Each row was made from one small tree. The marks that hang from a mark follow it in brackets, in the order of their numbers. Every link used is in the known rows. Write each row's tree.
Known rows
z903[z991[z158 z228[z743[z151]] z875]]:  -3  -1  -1   3  24   3  13  15  -8  -7   2   8  -7   5  -2  -8  13  -3 -13  -3   4 -20 -19  -2   1  11 -15  -4   5   9  -6 -13  23  10 -19   5  -4  11   7 -10   0  -5   0
z896[z991[z158]]: -18  -7   0  -7   6   8   9  -1   0   4   8   4  -7  -2  -1  16   8   9   4  -8   5  -3  -6   1  -3   4  -8  -7  20  -2   0 -19   7  -2   3 -10   4   4 -11 -14   1  -5   3
z324[z158[z875[z93[z794] z743[z151 z896] z991]]]:  11   0  -4   0 -21 -36  -6 -12 -11  -9  -2  -7  -3   8  -2  18 -13  -1  -4  -5   3  -6  10  -7   3 -19   7  -5 -13 -24  15   1  -9  -7   5   4 -13  -6 -28  12   6  17  -4
z324[z158]: -15   3   1  -2  -5  -5   5   2   8   6   4   6 -11  -7   1  15  -7   8   5  -5  10  10   2 -18   1  -3  -6  -1  18  -5  -2  10   5  -4   1 -11  11  11 -10 -12   0 -18  -5
z875[z991[z158]]:   0  -7   0 -14   2   1   5  -6   3   2   2  -1  -1   2 -12  12  -1   7  -6  -7  14   1 -10  -1  -3  -6 -15  -8  25   1   2  -7   6  -1   3 -10   5   3 -11   1  -8  -4  -2
z110[z627 z794[z991]]:   7  11   1  -9   1 -13  12  -8  22   4   2  -7   1   3  -6  -7 -10   6   7   6 -21   2   7   3  14   7  -1  -2   9   5  -5   8   0  -7  16  -8  12  -5   6  -9   9 -13   3
z561[z794[z110] z991]:  -4  22   6   4  -7   9  -5  -6  11   6  -1   2   4  18  -1   9  -5   8   4  27   6  27   1   0  -7   2   1   5  25  -2 -13  -6   8  -6  20 -11  14  -5   9 -10   7 -23  -1
z991[z158 z228[z743 z875[z93]] z561]:  -3 -13  -3   2  32  36  -8  19  -1  -3 -14  14  -2 -13  13 -31  21   7 -14   5  22 -10 -26   2  -6   2 -14  -5  35   5  -1 -11  -9  18 -20   3 -28  12  14   8 -12  -4   1
z991[z158 z228[z743] z561 z875]:  -6  -8   2   3  33  34   3  26   4   2  -5  10 -10 -14   8 -27  15   9 -20  -3  23 -10 -16  -8  -4   3 -18  -4  19  11  -6 -15   3  15 -24   8  -8  15  12   4 -11  -1  -2
z110[z794 z875[z743]]:  -3   5  -1   2   3  -5  15  -9  12  -2  10   5   0  -3 -10  -6 -15  -9   3   2 -30   0  11  -2   5   8  -3  -5   3   1   4  -6   4 -10   8   2  -3   5  -5  12  14 -10   8
z903[z991[z228 z561[z794]]]:  -4   7 -13   8   8  17  -7  11  -6   7  -6  -2   5   4   8 -15  11  17   2   8  12   8 -15 -12   2  14 -17  -5   8  22  -6   2   1  10  -5  -1  10  -2  14  -8 -11 -15  -2
z110[z93 z627 z794 z875[z743[z151]] z991]:   8  -1  -8   5   1 -39  25  -4  11 -15   4   1  -3   3 -10  -8 -25 -24  -3   7 -72 -11  22  -8   6  12   3  -2 -26 -10   9  -1   2  -1   9  -3  -2  -1  -6  -2  12  -4  13
z93[z110[z627] z794 z875[z991[z158 z228 z561]]]:  16 -16   4   8  13   1 -22  13   5   3   3 -31  12   2  -5  -8   9  21 -21  -1  27   0  -3 -17   1  -3  27 -10  12  17  -5  -7 -19   2  -4   2  27 -11  -4   3 -15  11  -1
z903[z991[z228 z561]]:  -5   1 -12   2  11  13  -1  11  -6   7  -6  -3   2  -3   7 -11  17   9   4  -4  10  -2 -14 -11   2   8 -15  -3   3  19  -4   3   3  12  -8  -4  11   0  13  -7 -12  -9  -1
z875[z93 z743[z896[z991]]]:  -5  -8  -8  -6 -13 -10   6 -19 -12   1  -1  10  -4   5   6  17   1  -6  15   0  -5  -6   2  18   9 -13  -4  -1  -7 -19  12 -10   4  -1  11   5 -18  -2 -18  13   1   6   5
z158[z875[z93[z794] z743[z151]]]:   7  -3  -5   9 -10 -12  -9  -9  -3   1   4  -2   4   1   1   2  -8 -16   5  -1  -7  -8  13  11  -2  -7   2  -1 -10 -17   9   6 -20  -8   1   4 -22  -5 -16   1  14   8  -6
z93[z110[z627] z991[z561]]:   3  -1   8   6   8   0 -10   1   7  13   8  -8   1   0   1   7   8  19  -4   0  10   7  -3   8   2  -2  14  -1   9   3  -6  12 -10   3 -12   4  22  -3  -1 -13  -8   0  -7
z158[z875[z93[z794[z110[z991] z561]] z743[z896]]]:   6   1   2  -6 -22  -1  -2 -13  -5  -8  -7  -3   9   6   0   4  -4 -16   5   0 -18 -14  14  16  -7 -15  11  10 -35 -13   9   3  -9  -7  16  13  -7 -14  -1  18   5  13   0
z324[z158[z875[z93[z110[z794] z991]]]]:  -2  13   8   8 -11 -12 -10   2   0   1  12  -2  -3  -9  -6  12  -9  10 -13  -3  -1   3   6  -1   5  -6  19  -3   4 -10   7  13  -7 -14  -7   7  19  -5 -20   0   6   5   2
z903[z991[z228[z743[z151]] z561 z875]]:  -5   5 -11   4  25   3   8  14  -8   2  -5   3   0   2   8 -18  19   0  -6  -4   8 -13 -14  -6   1  11 -14   0  -2  13  -6  -6  10  19 -18   6  -9   8  14  -5  -3  -2   1
z110[z875[z743] z991[z561]]:  -5  -1  -7   5  -1  -4   9   4   2  -6   1   6  -5  -8   1   1  -3 -16   7  -4 -21   0   7 -13  -8   0  -8   2 -17  -4   8   0  -2   7  -6   7  -5   1   0  15  -7  -5   5
z903[z991]:  -8   4  -6  -9  -2  -2   7  -7  -3  10   5   2   3   4   0   9   6  -2  11  -3  -2  -2 -11   3   4   7 -13   0   5  10  -3   9  11  -2   4  -7  10   3  -1 -15   1 -15  -2
z561[z875]:  -7  13   3  -9   0   2  -3  -7   5  12  -2   4  -2  -5   1   5  -6   9   8  10   2  13  -3   2   7   7  -6   3  23   1  -6  12   4  -3   8 -19   4  15  -1  -9  -2  -9   2
z158[z875]:  -4   2   1  -4  -6   6   3  -6   6  17   4   7  -1 -10   4   7  -3   2   4  -7   1   5   3   3   2   0  -7   0   4  -2  -5   4 -10 -15   4  -9   1   5  -7 -15   8   6 -10
z158[z875[z93[z794[z110] z991] z743[z896]]]:  12  -1  10  -1 -15  -9 -11 -14  -8   0  -1  -6   6  10   1  11  -4  -2   0   4 -10 -11  10  26   4 -17  20   5 -26 -16  10   5 -10 -12   5  13  -4  -7 -10  13   8  20 -10
z743[z151 z896[z875[z93]] z991[z561]]:  -5  -3   5 -12   8 -47  -1 -11 -16   2 -19   5  -4  33  10  12   8   3  -9 -22   8  -2   3  19  -1   4 -13   1   8 -17  16 -17  -1  11 -11 -12 -22 -10  -9   8   1  12   6
z228[z875]: -10  -2   1 -16   9   2   4 -10   0  15   2   9  -1  -6  12  -1   3   3   8  -4   7   4  -7  12   2   8  -4   0  36   6  -8   3   0  -4   5 -13 -11  13   0  -9   2 -10   0
z794[z93 z561[z875[z743 z991]]]:  -2   9  -6  -7  -2  23  -4 -14   4  -2 -10   1  13 -12 -14  -8  -6 -11  20  16   4  11   1   4   0   1  -2  16   3  11   1   3  13   8  20   2  -5   4  15  17  -7   7  17
z158[z875[z93[z110[z627 z794] z991] z743[z151]]]:  18   3   1  15 -10 -21  -8  -8  -1  -4  14  -2   4   3  -9   7 -12  -6  -6   8 -20  -3  12  19   7  -8  19  -2 -11 -16   7   8 -12  -9  -4  13  -6 -12 -16   3  16  17  -2
z794[z110[z93] z561 z991[z158 z228]]:  -8   1   5  -6   4  31  10  21  10  -9 -14  -7   0  -3  -9 -22  12  -2   2  -7  -8  -3   0 -12 -13   5   6  12 -13  14 -12  -5  15  13   6   2  24  -4  39  -5  -6 -13   8
z487[z158[z875]]:  -8   1   1  -3  -9   6   1   1   5  -5   7   3   1 -11   0   1   2   0  -3  -7   1   2   2   6  -5   6  -5  -8  -7  -1  -7   5  -7 -10  -4 -12  -2   4  -5 -19  12  -5  -7
z794[z93[z875[z743]] z110 z561 z991[z158 z228]]:   3  -6   6   6   1  38  -1  25  15 -19  -9 -11   9  -7 -18 -21   9 -14  14   9   6   1   7 -10  -6   3  20  22 -21  22 -10  -9  21  16  10  18  16  -9  47  16   0   5  15
z110[z875[z743[z991[z228 z561]]]]:  -6  -6   0  11  13   2   6   4  -2  -4  -2  10  -4   2   1  -7   2  -6  -2  -4  -4   3   5 -12  -5  -1  -7  -3  -6  -1   5  -9  -4   5 -12  -1  -9   2   7  19 -11   1  -3
z324[z158[z875]]: -10   6   1  -1 -11  -3   2   3   5   9   6   8 -10 -14   4  14  -9   8   1  -7   7   9   5 -18   1  -6  -2  -2   5  -6  -2   8  -4 -12  -1  -9   8   8 -12 -13   6  -1  -9
z875[z93 z743[z151 z896] z991[z228]]:  17 -10 -11   3  -8 -29   2  -9 -15  -8 -13  -1  -2  17  -6  10  -1  -5  -1  -1   6  -8   2   5  10 -16 -10  -5  -5 -20  11  -8   2   9   4   0 -21  -5 -13  23  -9  11   1
z903[z991[z228]]:  -6   2  -7   1   5   6   5   4  -7   7  -2   1   1   0   3   2  10   3   6  -2   4  -5 -12  -6   8   8 -11  -2   2  14  -6   4   9   2  -1  -8  15   3   7 -12  -8 -13  -3
z228[z875[z743[z151 z896]] z991[z561[z794]]]:  15  -2  -3 -11   8 -14   4 -13 -12  -1   1   6   0  26  23 -13  -1  10   6   5   3  17 -15  18  -2  17  -6  -9  20   3  -5  -4   4  17   4   1 -46   0  -1   4   6  -4   9
z903[z991[z228[z875]]]:  -6   1  -7  -8  12   6   4   1 -14   8  -2   4   2  -3  11  -6  14   4   6  -2   6  -5 -18   0   8  11  -4  -2  16  19  -8   1  10   3  -2  -8   3   7  11  -8  -8 -10   1
z158[z875[z743[z896]]]:   7  -4   2  -3 -17  -4   5 -14  -2  12   3   9  -6  -1  11  12  -9   0   8  -4  -5   3   6   9   9  -8  -4   1 -14  -8   1   1  -4 -14   7   0 -11   3 -11  -3  10  16 -10
z794[z93 z991[z158[z875]]]:   2   1   8   1  -1  12  -2   8  15   2  -2  -4  -5 -10  -3  -5  -2  -6   7  -3   5  -5  -2   6   4   5  -9   7  -7   4  -3   4   2  -7  -2   9   9  -4  11 -14   4  10   8
z487[z158[z875[z991]]]:  -1   2  -3  -9 -11  -1   1  -5  -1  -8   4  -2   7  -8  -7   4   1   1  -6  -8   7   3  -1   3  -6  -1  -4 -10  -8  -1  -4   0  -5  -8   1 -13  -3   0 -10  -7   4   1  -6

Which tree is each row?
  0   3  -3   9 -11 -11 -15   8   3  -3   1  -8  -2 -11   6   5  -6   3  -9  -2   3  -4   6 -15  -3 -14  13  -3 -11 -12   6  16 -27  -6  -9   7  15 -10 -17  -1  -5   4  -1 : z324[z158[z875[z93[z110[z627 z991[z561]] z794]]]]
  3  -6   4  -2 -17 -13  -3 -11 -12 -19   2   9   0   7   3   5  -3 -10  -7  -2  -4  -6   3  21  -2  -9  -3  -7 -24 -18  10   4  -6  -8  -5  -2 -23  -8 -12  10   6   9  -5 : z487[z158[z875[z93 z743[z896 z991]]]]
  1  -3  13  -6   3 -49  14 -18  -3   5  -5   0  -8  40   3  23  -2   6  -6 -13  -2  -3   7  16   4   8 -13  -3  10 -18   4   0   6  -2   1 -19 -10  -1 -11 -15   4   3  -5 : z743[z151 z896 z991]
  0 -11  -1  -4   8  -6   9   6  -1  -6  15   8 -16   1  -5   1  -7  -8  -3  -7   3  -7   4   4  -4  -1 -12  -4  15  -3   2  -9  18   5 -14   6 -13   7  -8   3   9  -2   1 : z991[z158 z875[z743[z151]]]
  6  -6   9   7  16  22 -13  21  -4   4   0  -2  -6 -12   1  -5  13  22 -17  -7  17   0  -6  -6  -4   2  -2  -5   8   7  -2  -4  -8   6 -23   1  10   1   7  -5 -13  15 -11 : z93[z991[z158[z875] z228 z561]]
  7  -3  -7  -6  -3   9  -6  12   8 -22  -7   4  -1  -1  -9  -5  -8  -4   1  23 -15  -2  -2  -1  -7 -18  -2   6  -4  -6   6   6   3  16   2  -1  -3  -4  13  23  -5  -1   5 : z794[z110[z627 z991[z158 z561[z875[z93 z743]]]]]
  1  13   4  10  -4  13  -8   2   7 -19   3  11  -2  14 -16   2  -9  -5  -4  31  -7  16  -3  -2 -13  -9  -2  -2  16 -13  -2 -19   9  -4   8   8   1  -8   6  17   6 -16   6 : z561[z794[z110[z875[z93 z743]]] z991[z158]]
  4   1  -5  -2  -3   4   2  -2  -3  12  -5   0   3  -9   0   5   1   7  -5  -8  13   4  -1  -8   4  -7  -4  -5   0   1  -4  -7 -10 -10   4 -10   5   1  -5   0  -7  16  -9 : z158[z875[z991[z228]]]
 11 -11   6  14  -6  -4 -16  -2  -8   7  10 -27  15   2   2   8   1  -1  -4  -2  21   5   7 -10   3  -4  39   1  -6  12   0  -2 -10  -5   5   9  19  -8 -12  13 -10   6   2 : z93[z110 z794 z875[z743 z991[z228]]]
 -2  17   2   4  -3  36  -2  12  12 -12 -20  -7   8  -7  -9 -23   2 -10  25  20  -1   6   6  -4  -1   3  14  27 -21  16 -11   4  22  16  17   8  11  -2  51  16  -4   1  18 : z794[z93 z110 z561[z875[z743]] z991[z228]]
  6 -11   0   5  -4   0   2   3   3  -3  11   7 -10  -2  -2   8  -7  -5  -1  -5  -2  -1   3  -1  -6  -2 -10  -4   3  -7   2  -5   0  -4  -7  -1 -15   2  -8 -10  14   8  -9 : z991[z158[z875[z743[z151]]]]
  4  -7 -14  -7  -5   5   0  -9  -3   5   0  -2   6  -4   1   1  -1  -2  10  -3  14  10  -3  -6  -5 -13  -8   1   4   5   7  -1  -2  10   4   1 -12  -1  -4  20  -8   2  -3 : z875[z743 z991[z561]]
 -1  -5  -2   9  20   4  -2  12 -14 -10  -1   6   1   8   5  -7  20  -3 -12   2   8 -19 -30   9  -1  10  -2  -5  16   4  -4  -6   9  10 -19   8 -12   3   6  -9  -2  -8   7 : z903[z991[z158 z228[z743[z151] z875[z93[z110]]]]]
  2   0  13   6   2  -7  -4  -7   7  13  12  -4  -1   4  -5  20   1  12  -2   2   3   4  -1  12   7  -3  17   0   8  -3  -8  13  -4  -8  -6   0  26   1  -7 -18  -4  -4  -8 : z93[z110[z627] z991]
 -1  -5   3   4 -11  -3 -12  -9  -9 -19   8  -1   8   1   2  -2  -3 -16  -7  -1  -1  -8   7  18 -10  -6   5  -7 -21 -12  11   8 -16  -9  -7  -1 -19 -10 -12   9   7   0  -6 : z487[z158[z875[z93[z794] z743[z991]]]]
  6   4   0   0   2  12  -5  -2   3   0 -11 -12   6 -11   4 -25  -5  -5  13  15 -22   1   9 -11   5   5  19  12 -21  11  -6  10  -4   5  15  -2  10   0  23  -4  -9  -6   3 : z110[z93[z794[z561[z875[z743]] z991[z228]]] z627]
-1  1 -2  6 -1  5 -9 10  9  6 -6 -6  8 -2  3 -5 -4 -2  5 12  4 13  5 -4  1 16 -4  8  2 12  2  9 -5  7  5  4  8 -3  6 -3 -8 -3 12 : z110[z991[z561[z794[z93[z875]]]]]
  8  -3  22   6  11  -3  -1   3  -4  13  -5   0   4   4   2  13  12  12 -10   6   8   1  -3   4  15   8  20   8  -4   1  -7  -3   5   0  -1  -2   6  13   3  -7  -9  10 -10 : z93[z875 z991[z228[z743[z896]]]]
 -1  -2 -16   0  10  14   1  13 -16   2   3   3  -3 -10  10 -19  10  -2   4  -4   9  -6  -9  -9   4   0  -9   0  -7  21  -1  -2  14  16 -14  12   1   1  12  15 -10   0   2 : z903[z991[z228 z561 z875[z743]]]
 -5   2   1 -13   3   6   7  -4  11  11   3  -7  15  -9  -8 -20  -4  -5   0  -3 -27   9  15   0   1  23  13   7   8  20  -1   2   3  -2  23  -8  13   0   6  -7   8  -6  15 : z110[z93[z875] z794[z561]]
 -4   7  -8  -7 -15 -10  -3  -3  -4   0  -1   6  -2 -12  -8  15  -8   2  -4  -5  11   5   0 -13   1 -20  -3  -4   4 -15   7   4  -9 -10   3  -5   1   0 -20  10  -3   8  -4 : z324[z158[z875[z93 z991]]]
 -1   1   0   4  -1  14   3   2  -1 -10  -4   3   9 -10  -1  -4   8   1 -13  -1  10  -2  -8  -2  -4   0  -2  -8 -15  -1  -7  -7  -7  -4  -5  -9 -10   6   0  -7   0   1  -9 : z487[z158[z875[z991[z228[z743]]]]]
-11  14   4 -14  -8  18  13   0  15  -1  -7  -5   7   5 -11  -3  10  -5  19  -5  -3   7   5   0 -12   1   6  17  -7   8 -13   3  11   5  18   0  15  -6  31  -1   4 -17   3 : z794[z110 z561 z991]
 -6   1  -2   4 -17   1   2   0   1   2   9  11 -10 -16   6  14 -14  -1   7  -2   3  10   7 -19   0 -12   2   2  -6  -7   2   7  -2 -10   0  -1  -2   6 -11  -2   8   2 -10 : z324[z158[z875[z743]]]
  3  -8   4   6   0  -3  -4 -13   0   4  -7   3   0  22  13  -3 -10   3   5  12   7   8   2  14   4   2 -13   4  -3   0  10   2   2   4   3   7 -15  -6   3  10  -4   7   2 : z875[z743[z896 z991[z561[z794[z93]]]]]
 10  -7  26  16   4 -31  -7  -5  -5  -8  15 -21  -8  24  -9  19   0   7 -16 -10  -9 -16   6  11  -3   7  24  -8  -8 -13   5  -5   3  -7 -17  19  13  -4 -19  -8   4   5   0 : z93[z110[z875[z743[z151 z896]]] z794 z991[z158]]
 -1  -6  -3  11  10   7 -11   0 -11  -4  -2  -5   6   0   8 -15  11  -9   3  -2  11  -8   2   8  -6   5  18   1  14   1  -2  -1  -9   8  -4   8 -15  -4   6   9  -4  -7   8 : z991[z228[z875[z93[z110 z794[z561]] z743[z151]]]]
 -9   6  -4   0 -12  -3  -4   3   2   3   2  11  -7 -15  -1  11  -7   1   0  -3   6   5   2 -12   2 -13  -4  -2   5 -15   4   9 -11 -11  -2  -4   2   4 -16  -2   3   1  -6 : z324[z158[z875[z93]]]
  0   0   2   0 -20 -11   4  -5  -2   4   4   9 -14  -7  10  19 -14   5   5  -4   1   7   7 -13   7 -12   1   0 -11 -11   3   4   2 -11   4   0  -3   6 -15  -3   8   8 -10 : z324[z158[z875[z743[z896]]]]
 -8   4  -8  -7   2  -1   3   9  -4  10  -3   1  -4  -7  15 -17  -8  -4  -6   0 -13   5   4  -2  -3  13  -9   3  -3   8   3   7   0   7  -6   6   8   2  -2  -2 -11  -7  12 : z110[z93 z991[z561[z794] z875]]
 -3   0  -5 -12  10  -5  11 -16  11   2  -7  -8  14  -3 -18 -14  -3  -6  -2  -2 -31  -7   8  -9  -3   2   6  -3 -11   2  -2  -9 -13  -7  19  -6  13   2   1  -1  -6   0   2 : z110[z93[z794[z561]] z627 z875[z991]]
  8   0   9   2  -9  -9  -2   5   8 -11   4 -20   0  15  -4   2  -4  -7   4  -5  -7 -10  11   1 -11  -2  14   4 -18  -4  -1  -1  -1  -2   2   7   0  -9   8  -7  19   0  -5 : z93[z794[z110 z991[z158[z875[z743[z151]]]]]]
 -1   0  -2  -7  -2   8   2   2  -5   2   9   4  -2  -2  -2   7   4   2  -1  -6  -3  -6 -15   1  -1   4 -15  -5   1   9  -1   1   7  -8  -4  -1   8  -1  -3 -15   4   2  -5 : z903[z991[z158[z875]]]
